Known rows, with every step that occurs:
pinez-duged: [-1.699,0.024,-2.266,-0.430,0.017,0.611,-3.354,-1.193,-1.059,-0.192,0.901,-1.329,0.458,-1.566,0.556,2.505,-0.947,3.767,-1.226,-1.412,0.838,0.197]
nute-tezu-mupabav: [2.812,-0.998,-1.841,-0.064,-0.891,0.796,-0.927,-0.332,0.805,1.088,0.172,1.604,-0.480,0.383,-1.844,-3.473,-1.356,2.414,0.967,4.487,1.118,-1.109]
duged-pinez: [-0.682,0.635,-0.735,0.163,1.312,0.436,0.439,-0.943,1.248,-0.092,0.260,0.337,-0.878,-1.990,0.402,0.150,0.887,-0.638,-0.271,-2.282,-2.539,-0.076]
pinez-bogez-nute: [0.405,-0.866,-1.826,0.473,-0.490,0.320,-2.245,1.399,1.322,-0.653,-1.245,-2.186,0.995,-1.776,1.365,0.089,2.246,-0.955,-0.755,2.590,0.252,-0.909]
pinez-bogez-mupabav-duged: [-0.988,-2.882,0.635,1.093,-0.063,-1.310,-0.701,-1.821,-1.247,1.136,-0.024,-0.143,1.468,1.371,-0.298,2.969,0.782,1.396,0.531,-0.842,1.451,1.274]
mupabav-duged-pinez-bogez: [-0.685,-1.427,2.633,1.247,1.392,-0.546,1.336,-1.230,-0.065,0.163,-0.479,1.403,-0.206,-0.980,0.727,-0.027,1.016,-3.400,0.549,-1.842,-1.700,1.264]
tezu-nute-bogez-mupabav-duged: [0.169,0.179,-0.615,-0.223,-0.683,-1.153,-0.625,-0.792,-2.183,0.648,-0.294,-0.893,1.805,2.325,-0.226,2.739,-2.175,2.525,0.696,-1.626,0.550,0.907]
pinez-tezu-nute-bogez-mupabav-duged: [1.794,0.712,-1.075,1.081,-2.030,-0.802,1.143,-0.464,-2.032,0.962,0.180,-0.439,0.769,3.636,-1.166,1.724,-1.350,0.463,1.159,-1.138,1.091,-0.392]
duged-pinez-bogez-mupabav: [-2.243,-1.530,1.060,0.032,1.610,-0.497,-0.366,-0.587,0.805,0.154,-0.229,-0.630,0.229,-0.777,-1.152,0.810,2.257,0.865,1.154,-2.335,0.682,0.926]
pinez-tezu-nute-bogez-mupabav: [1.269,1.602,-1.489,0.223,-2.007,-0.047,0.396,1.195,-0.740,-0.074,0.021,-1.639,0.307,2.343,-2.530,1.351,-0.190,1.806,0.847,-0.406,1.243,-1.051]
tezu-nute-duged: [-1.745,1.321,-0.699,0.399,0.798,1.248,-2.996,-1.039,-2.359,-1.099,1.577,0.655,0.540,1.766,-0.274,1.445,-1.083,0.038,-1.807,-0.672,1.011,0.770]
mupabav-tezu-nute: [0.244,2.481,-0.998,-0.164,1.540,0.841,-0.301,-0.096,1.045,-0.354,0.829,-0.024,0.125,-1.288,-1.121,0.213,0.693,-0.905,-1.790,2.900,-0.155,2.056]
nute-tezu-mupabav-duged-pinez: [2.065,-1.572,-0.288,0.431,0.409,0.063,1.062,-2.080,0.569,2.295,0.299,3.712,-0.668,0.297,0.043,-4.572,-2.059,-1.131,2.173,1.391,-0.333,-0.159]
duged-pinez-bogez: [-1.116,-0.689,2.120,0.440,1.531,0.229,0.594,0.320,1.233,-0.796,-0.696,0.060,-0.647,-1.993,-0.400,-0.394,2.089,-1.822,0.272,-1.440,-1.388,0.729]
duged-pinez-bogez-nute-tezu-mupabav: [1.964,-1.719,-1.181,-0.228,0.062,0.818,-1.087,1.609,2.866,0.643,-1.457,0.750,0.394,-1.881,-0.367,-6.725,0.683,-2.119,2.221,4.852,1.852,-0.998]
mupabav-duged-pinez-bogez-nute-tezu: [2.293,-0.700,-0.950,1.433,-0.599,-0.335,-0.044,0.188,3.538,0.763,-1.026,0.806,0.933,-2.893,1.799,-3.551,0.897,-3.885,1.313,2.193,-0.820,-0.668]
nute-tezu-mupabav-duged: [3.195,-1.943,-1.206,0.712,-1.162,-0.014,0.023,-1.908,-0.203,2.141,0.330,2.857,-0.163,1.123,-0.682,-3.077,-2.396,0.857,1.320,3.378,0.853,-0.360]
bogez-nute-duged-pinez: [-1.970,0.641,-3.206,-0.629,1.057,0.734,-2.015,-1.135,0.246,-0.384,0.475,0.299,0.592,-0.160,2.733,-0.367,0.488,-1.586,-1.250,-1.064,-1.622,-1.762]
mupabav-duged-pinez: [-0.295,-0.150,0.066,0.992,1.059,-0.362,1.191,-2.502,0.103,0.917,0.339,1.629,-0.414,-0.716,2.028,0.602,-0.272,-2.137,0.000,-2.895,-3.001,0.423]
bogez-mupabav: [-0.906,-0.789,-2.480,-0.072,-0.226,-0.314,-1.512,-1.497,-0.112,0.835,0.809,-1.126,0.610,0.578,-0.616,3.022,0.705,4.363,-0.249,-0.591,0.442,0.025]
tezu-nute-bogez-mupabav: [-0.383,1.129,-1.142,-1.140,-0.441,-0.296,-1.275,0.661,-0.828,-0.258,-0.505,-2.187,1.600,1.252,-1.496,2.122,-1.300,3.923,0.460,-0.895,0.785,0.360]
nute-bogez-pinez-duged: [-0.217,1.087,0.674,-2.115,-2.099,-0.239,0.468,1.814,-0.685,-1.470,0.030,-2.352,-1.441,-1.573,1.600,2.554,-1.960,5.329,-1.705,-1.773,-1.590,-2.213]
bogez-pinez-duged: [-1.131,0.517,-0.558,-0.432,-1.545,0.474,-1.172,0.319,-0.495,-0.894,1.746,-1.542,-1.799,-2.037,2.661,2.416,-0.836,3.773,-2.230,-1.342,0.089,-0.955]
duged-pinez-tezu-nute-bogez: [1.534,3.124,0.441,0.450,-0.556,0.765,2.465,1.693,0.609,-0.929,-0.557,-0.223,-1.257,0.062,-1.382,-1.603,-0.270,-2.936,0.755,-1.852,-1.795,-0.920]

Rows:
[-0.955,-1.247,0.162,-1.165,1.458,-0.669,0.371,-0.411,1.638,0.466,0.005,-0.754,0.895,-0.543,-2.650,2.322,2.940,2.546,-0.548,2.676,1.410,1.544] | pinez-bogez-mupabav-tezu
[-0.395,3.403,0.969,-2.815,-0.273,0.160,0.957,2.479,0.411,-1.629,0.416,-1.835,-0.830,-1.822,0.724,1.215,-1.782,2.881,-2.368,0.914,-0.209,0.293] | mupabav-tezu-nute-bogez-pinez-duged
[-0.868,-3.355,3.024,0.508,1.967,-0.279,1.016,-1.317,-1.474,1.219,-0.800,2.516,-0.384,1.052,0.141,-2.761,-0.034,-3.273,1.731,-0.684,0.713,1.468] | tezu-mupabav-duged-pinez-bogez
[-0.471,2.374,0.948,-1.251,-1.692,0.299,-1.012,2.685,-1.408,-2.072,0.461,-2.433,-0.883,-1.274,1.801,1.683,-2.865,3.411,-1.607,-1.704,0.315,-0.545] | tezu-nute-bogez-pinez-duged
[-1.544,2.353,-0.632,-0.899,2.090,1.048,-1.005,-0.966,-0.895,-0.653,1.517,1.457,0.593,1.126,-1.183,0.777,0.005,-0.473,-2.640,2.131,0.550,1.638] | mupabav-tezu-nute-duged
[-3.208,0.692,3.072,0.447,2.498,1.083,-1.749,-0.009,-1.585,-1.791,0.508,1.278,0.111,0.282,-0.570,-1.062,0.621,-3.392,-0.497,-2.029,1.272,1.685] | tezu-nute-duged-pinez-bogez
[-0.238,-3.331,0.093,0.366,1.204,-0.347,-0.495,-0.376,-0.357,1.474,-1.471,0.969,0.791,0.199,2.499,-3.778,0.344,-4.551,1.591,0.779,1.275,0.051] | tezu-mupabav-duged-pinez-bogez-nute
[1.960,0.176,-1.483,0.744,-0.544,0.482,-1.074,1.885,4.518,-0.343,-1.179,-0.296,0.334,-4.315,0.176,-3.887,1.947,-2.423,1.085,3.284,-0.561,-1.296] | duged-pinez-bogez-nute-tezu
[2.513,-1.095,0.256,0.660,-2.837,0.737,2.815,1.073,-0.790,0.369,1.294,1.023,-3.978,2.077,0.425,-1.887,0.054,-0.374,-0.464,1.551,0.533,-2.526] | bogez-pinez-tezu-mupabav
[-4.450,-0.409,1.886,-0.005,2.598,0.315,-2.742,-0.697,-1.544,-0.846,0.959,0.797,1.217,1.859,-1.598,0.531,0.786,-0.580,0.386,-2.646,3.356,2.164] | tezu-nute-duged-pinez-bogez-mupabav
[-0.984,0.790,0.292,-0.481,0.920,-1.117,0.740,-0.996,-1.399,0.779,-0.408,0.098,1.500,1.038,0.444,0.993,-1.940,0.208,1.442,-3.771,-0.704,1.210] | tezu-nute-bogez-mupabav-duged-pinez
[0.760,2.054,0.071,-0.597,-0.597,0.316,-0.509,1.512,-0.678,-1.405,-0.955,-1.417,0.497,-0.342,-0.655,0.902,-1.274,1.255,-0.462,-0.087,-1.150,0.030] | tezu-nute-bogez
[2.576,0.773,-0.016,1.636,-3.533,0.468,3.011,1.086,0.697,-0.686,1.539,-0.139,-3.669,-0.102,0.907,0.752,1.300,-0.609,-1.665,0.201,-1.784,-2.677] | bogez-pinez-tezu
[0.051,0.630,-1.207,2.505,0.127,-0.144,0.654,-2.226,-0.672,1.710,1.761,1.236,-0.073,2.038,0.053,-0.187,0.069,-3.412,1.408,-3.151,1.494,1.144] | bogez-mupabav-duged-pinez-tezu-nute
[-1.256,0.242,0.654,-0.348,1.824,-0.151,-1.007,0.245,0.861,0.014,0.329,-0.814,1.431,-0.338,-2.903,1.048,2.094,0.607,-0.486,2.832,3.285,3.115] | pinez-bogez-mupabav-tezu-nute
[-0.561,-0.614,-0.918,0.397,0.772,0.360,-1.058,1.169,2.575,-0.699,-1.384,-1.266,0.488,-3.141,1.876,-1.361,2.554,-3.245,0.096,0.542,-0.750,-0.608] | duged-pinez-bogez-nute
[-0.536,-0.551,0.115,-1.136,0.539,-1.655,2.303,-1.626,-0.588,1.393,-0.780,0.037,0.729,1.181,0.100,2.309,-1.106,2.179,1.397,-3.941,-2.609,-0.442] | nute-bogez-mupabav-duged-pinez
[-2.375,0.718,1.426,-0.553,3.397,-0.055,0.259,0.026,2.070,0.190,0.208,-0.021,0.827,-1.334,-2.246,-0.610,2.230,-1.549,0.255,0.894,2.066,3.500] | duged-pinez-bogez-mupabav-tezu-nute
[1.333,2.443,1.787,-0.439,-2.417,0.059,1.743,3.035,0.033,-2.023,-0.171,-1.635,-1.519,-0.484,1.303,0.910,-1.290,1.295,-1.382,-0.248,-2.022,-1.239] | tezu-nute-bogez-pinez
[0.268,-1.061,-0.734,-0.900,-1.030,-1.633,1.159,-1.605,-1.530,1.222,-0.714,-0.792,1.285,2.162,-0.121,3.664,-1.386,4.484,0.588,-1.979,-1.495,-0.687] | nute-bogez-mupabav-duged
[-1.300,-2.130,0.154,0.151,0.033,-0.409,-1.548,-0.172,-0.072,0.128,-0.105,-1.479,0.957,0.331,-1.601,2.517,1.909,2.931,0.286,0.068,1.638,0.808] | pinez-bogez-mupabav
[3.309,-3.262,-1.569,0.857,-1.505,-0.084,-1.782,0.153,0.650,1.721,-1.255,1.154,1.443,0.460,0.612,-4.922,-0.679,-1.586,1.691,6.152,2.364,-0.855] | pinez-bogez-nute-tezu-mupabav-duged
[3.680,-1.462,1.815,-0.087,-3.704,-0.658,5.224,1.181,-1.904,0.864,-0.322,1.415,-3.107,3.774,1.178,-1.083,-2.206,-0.352,0.349,0.865,-1.459,-3.198] | nute-bogez-pinez-tezu-mupabav-duged
[-1.473,-1.035,-1.346,-0.205,-0.154,0.484,-3.024,0.406,-0.819,-1.146,-0.380,-0.861,1.349,0.641,0.947,0.992,1.497,-0.669,-1.533,1.717,0.921,-1.368] | pinez-bogez-nute-duged
[-3.026,1.504,3.260,-0.846,4.060,0.910,0.071,-0.057,-0.067,-1.306,0.508,2.055,0.203,-0.375,-1.883,-1.267,1.480,-3.985,-1.328,0.772,0.719,2.686] | mupabav-tezu-nute-duged-pinez-bogez
[1.975,2.252,1.046,1.268,-0.683,-0.036,3.300,0.289,-0.801,-0.085,-0.362,1.049,-0.784,1.251,0.070,-0.932,-1.221,-4.332,1.081,-2.488,-2.045,-0.436] | mupabav-duged-pinez-tezu-nute-bogez
[1.558,1.004,1.659,-1.254,-2.540,-0.435,3.231,2.283,0.213,-1.441,-0.558,-1.453,-2.306,-0.588,1.259,2.012,-0.507,3.241,-1.533,-0.423,-3.873,-2.706] | nute-bogez-pinez
